Known rows, with every way that one mark hangs from another
B(M(H(C(P))) Z(V X)): [  5 -11  22   2  -9 -21   6  34 -23  -2 -12  -8  48 -36   1  10 -62  56
  14 -56   6   1   4  -3   6   1  20  14 -32 -19]
U(B(M) P): [  8  19  19   6  10  -7  -2   6  -4   9  -5  -4 -13   6  27 -21 -11  25
  18 -32 -12   0  17 -13  12   1   7  -2  21 -27]
E(U(B W)): [  2 -13 -23  -2  -3  25   5   2  -5  -4  14  -1  10  15  10  -6  12   4
   6 -15 -20   3  18   0 -25   5  15   6   0 -25]
X(Z(V)): [  7 -12   5  -2  12 -14   5  11  -7   6   5 -23  -9  16   1  14  -6 -21
  -5  -6 -15   1   1   0  -2  -2  -5  12 -23 -11]
N(U): [ -2  -7 -15   2  -5  14  13  -1  -2  -6  14   1  10 -13  -5  -5  -3  -2
  13  -8  -2  -3   0  12 -12   7  11  11  -7   3]
G(Z): [  1 -10  -7  -3   4   3  -5   8  -8   0  13 -19  11  -5   1 -10   2  23
   9  -9  -4   6 -12   2  -2   5   4 -10 -13 -11]
V(Z(X)): [  8   5  -2  -8  -3   6  -1  14  -6   3   3 -21  41 -20  -4  -1 -10  18
   8 -20  -3   1 -12  -1   0   4  -7  10 -24  11]
F(E(U(B M(H) W))): [ 10 -12 -36  -2 -21 -13 -15   3  -7  -9  -8  -9  21  -1  17 -12  -1  38
   5 -11 -24  11  34  -9 -42   3  49  -3  11  -5]
U(M P): [ 15  24   7  10  -1 -10  -4 -14   2   4 -11   0 -23  -2  29 -12 -10  24
  -3 -16  -3   8  15 -13   4  10  22 -23  22 -13]
E(U(B M(H(C)) P W)): [  6   1  -8   6 -25   0   1  -4  -6   2 -16  13  -5  10  41 -20 -17  43
 -14 -53  -9   7  41   4 -26  10  61 -39   9 -34]
P(U): [  2   8 -16   1  -3   9  17   0   2  -3   4 -13   5   8  -4 -20 -10   2
  19  -3  -5  -1  -7  12  -1  10  -8   9  -7 -12]
M(B H): [ -1  -8  -4 -10 -24 -25 -12   7  -7  -1 -15   8  30  27   9 -20  30  11
  18  -9  -3  -4   7  17 -15  -7  -1 -16  -3  -4]
P(U(M)): [ 14  28 -11   7  -4  -9  12  -2   5  -3  -9 -15  -5  -2   4 -27 -14  16
   8 -10  -8   5  -3   6   5  15  15  -3  -2 -16]
E(U(P)): [  5 -11   5   9  -7  15   9  -9   0   0  13   3 -14  15  22   3 -12  25
  31 -12 -10   2  10   4 -17  11  -2  -1  13 -14]
P(U(B(Z) M(H(C)) W)): [  0  18 -23  -1 -25   4  11   4 -15   4 -22 -24  23   0  20 -43 -28  27
  -5 -55  -6   3  21  25  -3   3  70 -38 -25 -47]
C(H W): [ 10 -11 -21  -6 -25   0 -11  -2   3 -12  -2  20   9   5 -12  16   7  16
   4   3   5   7   0   3 -18  -9  15   2  -3  -9]
U(M(B H(C)) P): [  5  14   6   5 -23 -34  -9  -6  -7   7 -35  15  -9  16  34 -32  -9  40
  -7 -38   7   3  30  10  -5   1  40 -57   5 -20]
B(Z(V X)): [  1  -9   1  -5  13  10   7  24 -16  -1   9 -35  34 -25  -5  13 -21  22
  20 -17  -8  -2   2 -11   4   5  -3  35 -29  -2]
Z(V): [  4  -6   4  -4  16  -6   0  12  -5   1   5  -6  -1   0  -4  11 -12  -7
  -9   3  -7  -3  10  -8  -2   3  -8  20 -10   4]
J(G(Z)): [ -4 -10 -16   1  -7 -26 -12   7 -13   3   9 -27  17  22  -3 -24  -7  27
   5 -16  -3   5 -10   8  -8   4   6 -31 -12 -21]
N(U(P)): [  0  -2  -8   8  -5  18  13 -13  -3  -2  15   3  -3  -3  14 -10 -20   9
  23 -14  -1   0   9   4 -15  13  11   2  12  -6]
N(U(B(M Z) W)): [ -3   5  -9   5   2  25  14  11 -18  -1  15 -27  30 -17   8 -26 -12   3
  29 -40 -19  -1   9  18  -1  -2  50   3 -24 -36]
E(U): [  4 -14   1   5  -5  13   8   2   2  -4  14   1   0   5   1  10  -1  13
  20  -2  -9  -1   0   9 -17   6  -5   8  -2  -4]
H(C Z(V X)): [ -8 -15  -7   1  17  -2  15  17 -10   4  -7 -15   6 -26  -9  23 -49  28
 -20 -20   7   4   5  -5   9   8  16   9 -46   2]
E(U(P W)): [  0 -10 -11   9  -8  28  12 -15  -3  -3  14   5  -8  16  21   0  -6   9
  16 -11 -12   8  16   1 -24  13  17  -9   7 -20]
N(U(B(M(H) Z(X)))): [  2  -9  -5  -3 -17   2  12  34 -17  -6   2 -29  67 -33   8 -23  -8  47
  58 -59 -12  -7  -2  10  -6   1  27  33 -23 -10]
N(U(B(M(H)) P W)): [  1   4 -11   4 -16   5   8   7 -11  -2   0   6  27   2  29 -34  -2  11
  23 -47 -13   1  23   6 -19   7  40  -1   9 -21]
N(U(M(B H(Z)) W)): [  6  -2 -38   2 -30 -17   2  -8 -11  -3 -16  -3  40   6  15 -29  19  10
  10 -24  -9  11  11  30 -25   6  61 -45 -30 -15]
F(E(U(W))): [ -5 -25 -31   5  -3  13   1  -6  -6 -11  13  -8   2  -2  -5   9 -17   9
  11  23 -16  10  17  -2 -32   4  22  11  -6   2]
P(U(B(M) W)): [  5  23 -14   4   6  10  18  13  -4  -1  -2 -17  14   4   1 -40  -4  -1
  15 -25 -20   3   6   7   6   7  16  12 -10 -36]
B(M(H(C(W))) Z): [ -5  -7  26   3 -21  -2   0  17 -10   4 -14  -6  14 -22  -9   1 -31  33
  13 -35   8   3  -5  27   9 -20  54 -29 -44 -30]
F(E(U(B P W))): [ -2 -19 -34   3  -2  21  -4 -13 -11  -3  14  -9  -7  16  24  -7 -25  28
  17  -2 -24  11  39 -18 -35   8  23   2  23 -21]

Rows
[ -7  -6 -27  -4 -39   3  10  -6 -26  -1 -12  -2  44  26  11 -38 -33  31
  22 -45   1   4  10  36 -16   1  36 -44 -26 -62] : M(B(Z) H(C(P(U(W)))))
[  4   5  15  -2  -2  -3  -4  19 -23   9  -7 -24  26  13  34 -20 -10  14
  22 -52 -21   1  30   0  -2  -5  36  -6  -8 -40] : U(B(M(H) Z(V)) P W)
[-11 -14  -4  -4 -25 -25  -2   2 -11   8 -28   3  10  21  10 -11  -7  26
  -1 -24   9   1   8  35  -3 -11  30 -54 -35 -15] : M(B H(C Z))
[ 12 -19 -23  -6 -13  -5  -7   3  -3  -5  -1   4   8  11 -12  34  -6  13
  -2   4  -2  11   5   6 -15  -7  20  -1 -31 -14] : C(H(Z(V)) W)
[  2   1  17   2 -13  -6  -7  12  -6   7 -20  17  -9  -1  16 -15 -27  45
   1 -46   3   4  21  -2  -2  -8  43 -23  -3 -39] : U(B(M(H(C(W)))) P)
[ 12  20 -17  -1   5   1  11   3 -18   2  -4 -40  17  13   7 -38  -9   8
  18 -20 -26   6  21  16  -1   9  35 -16 -36 -49] : P(U(M(B(Z(V))) W))
[ 17  -2 -35  -7 -14  20  -1  -6  -5  -6  12   9  11  17  -6 -16 -20  34
  22 -20 -11   9   0 -16 -19   9   2  12   7 -60] : C(P(U(B)) W)
[ 14  15 -24  -7 -25  -5   7  19 -11  -4 -16 -42  55 -12  18 -37  -3  57
  42 -52 -15   1   2   2  -3  12  24  14  -7 -26] : P(U(B(Z(X)) M(H)))
[  7   2 -30  -2 -26 -15  -1  -1  -9  -9 -11   7  39   0  12 -36  27   2
   6 -23 -10   5  18  17 -31   6  49 -26 -10  -8] : N(U(M(B H) W))
[  3 -17  -8 -11 -10 -29  -8  12 -14   6 -15  -7  26  30   9  -3  15   9
  12 -11  -9   0  12  19 -11  -5   4 -16 -31  -9] : M(B H(Z(V)))
[ 17  -7 -29  -2 -34  -2 -11  -2  -8  -7  -7  33  18 -19   4 -10 -39  53
 -13 -51   6   9  18  -8 -32   5  64 -21   1 -44] : N(U(B M(H(C(P W)))))
[ 17  15 -29  -3 -42 -13  -1 -11 -20  -5 -16 -13  51  22  21 -48  -3  33
  33 -41 -15  12   7  19 -19   8  39 -40 -10 -59] : C(P(U(M(B(Z) H) W)))
[ 18  -1 -46  -4 -34  -9   2 -11  -9  -6  -3   4  25  34  15 -13 -22  41
  23 -30  -5   9   1  13 -15   9   4  -6   9 -45] : C(H(Z) P(U(B)))
[  4  19   5   6  10   5   2   2  -8   5  -5  -2  -7   8  26 -27  -3   8
   6 -31 -15   6  23 -14   5   3  26 -11  13 -33] : U(B(M) P W)
[  5 -17 -15  -9  22   2   2  30 -15  -6  17 -31  35 -27  -8   2 -11  43
  10 -14 -10   6  -7 -21  -3  16 -11  34 -28   3] : G(Z(V X))
[  2 -19 -21  -4  13 -25  -5  30 -19  -3  13 -39  42   2 -14 -12 -20  43
   7 -22  -8   4  -6 -15 -11  14  -8  15 -28  -8] : J(G(Z(V X)))
[ -7 -18 -21   2  -4  19   9   3  -4  -1  -7  -4   5 -30 -20  22 -38  43
  -9 -17  13  14  -8  -4   4   1  37  -9 -49 -14] : H(C(W) Z(X))
[  3  -8 -17   3  -5  31   4 -10  -7   0  14   2  -6  26  30  -9   3  18
  15 -23 -20   6  29  -9 -25  11  17  -5  17 -35] : E(U(B P W))
[ 22 -10 -53 -10 -16  -8   7  11 -13 -11   1  -7  48  12   4   2 -31  55
  23 -36 -11   9   6 -12 -19  20 -13  40  -7 -32] : C(H(Z(V X)) P(U(B)))
[ 22 -27 -42  -8 -20  -2  -7   4 -10 -15   3  15  40  -9 -15  40 -26  51
   7 -14   2  19  -2 -23 -23   5   7  22 -22 -20] : C(H(Z(V X)) P W)
[  5 -10 -26   2 -32 -12   1  -5  -7   0 -18  10  12  -9  -1 -13 -11  42
   4 -29   4  11   8  32 -19  -3  76 -54 -47 -29] : N(U(M(B H(C(W) Z))))
[-11 -19 -17  -5 -24 -22   4  13 -13   2 -27  -2  37  -3   3  -8  -8  44
   7 -30  10   3   2  19  -3  -3  22 -25 -40  -2] : M(B H(C Z(X)))
[ 17  -6 -20   2 -22 -22 -17  -3  -5  -2  -9  -7  -2   9  38 -14 -16  63
  26 -20 -21   9  38 -13 -35   7  30  -8  35 -10] : F(E(U(B M(H) P)))
[ 17  19 -19  -5 -21 -17  -1   9   0  -1 -19 -13  21  11  18 -41   5  31
  13 -33 -13   0  10   5 -11   9  20  -2  11 -21] : P(U(B M(H)))
[ 19   7   3  10 -10  -8   0 -12  -2   2  -3   1 -16  22  31 -22   8  42
  32 -18 -18   7  23   4 -16  12  14 -29  13 -30] : E(U(M(B) P))
[  1 -21  -7  -8 -40  -1 -14  -4 -22   2 -12  16  28  12   0  -5 -28  47
  17 -38   9   7   6  17 -18 -16  39 -48 -26 -59] : M(B(Z) H(C(P W)))
[  2 -12  -3   4   5  -8   3  -4 -13   7  -3   9 -11  -2   2  25 -63  25
 -28 -22   9   8   9   1   2   3  17 -20 -27 -26] : H(C(P) Z(V))
[ -4  -3 -30   3  -3  32   9 -12 -11  -2  14   3   5   8  24 -24  -8  -4
   6 -27 -13   4  26  -6 -24  11  33   0  14 -26] : N(U(B P W))
[  5  -9  18   6  -7 -36   2  17 -14   6 -19  13  12  -7   6  15 -56  33
 -13 -37   7   6   4  12   6  -2  26 -21 -32 -22] : B(M(H(C(P) Z(V))))
[  8  11 -21   3 -28 -27  -8 -19 -11   6 -30  -1  14  30  43 -30  18  25
   7 -27  -7  18  22  10 -12   5  54 -68  -6 -28] : U(M(B H(Z)) P W)
[ -5 -10  27   1   1 -17  11  43 -18   2 -15 -25  38 -39  -5   5 -47  40
  14 -47   2  -5   3  10  14  -4  24  19 -47  -3] : B(M(H(C)) Z(V X))
[ -2 -17  19  -2  -3  -1   6  41 -16  -1 -10 -17  35 -44 -17  13 -46  49
  14 -42   3   2   1   2   7  -9  38  18 -59 -19] : B(M(H(C(W))) Z(V X))
[ 18  12  -6  -7 -17 -26   3  16 -16   2 -17 -36  34  19  13 -36  -2  29
  39 -28 -20  -3  12  28  -6   5  20 -10 -28 -34] : P(U(M(B(Z(V)) H)))
[  1  -6  -8  12   1  20   1  -1 -20   2  12 -37   0   2  28 -14 -39  43
  49 -22 -30  10  31   1 -13   0  41  -5   1 -41] : F(E(U(B(M Z) P W)))
[ -2  10  -3  10  -1  29  15   0 -19   3  14 -24  16  -7  28 -32 -18  15
  37 -47 -19   3  20   9  -2   3  50  -7  -5 -45] : N(U(B(M Z) P W))
[ 11  16 -18  -2 -21 -11 -14  -7  -6   2 -23   6  10  17  44 -31  17  20
 -11 -41 -12  10  34 -16 -18   7  49 -31  27 -22] : U(B M(H) P W)
[  8   8 -26   4 -29 -10   1 -13 -10  -5 -11  11  24  12  32 -43  15  15
  17 -31  -9   8  27  11 -32  11  49 -34   7 -18] : N(U(M(B H) P W))
[  7  12  -5   0 -32 -14 -10 -12 -19   4 -23 -13  26  21  42 -37  13  25
  24 -37 -11  10  26  13 -11  -1  56 -62  -1 -39] : U(M(B(Z) H) P W)
[ -2  -6 -10  -6  -6   4   2  10 -17  -2  -2 -29  39  -4   2 -15   5  34
  41 -20  -7  -1   0   2   3  -1   1   4 -25 -17] : M(B(Z(X)))
[ 14  12 -18   3  -1  -2   1   1  -3  -2   2  -5   4 -16  12 -23  -2  16
   4 -26 -12   1  15  -5 -11  10  34   4   8 -13] : N(U(B M))
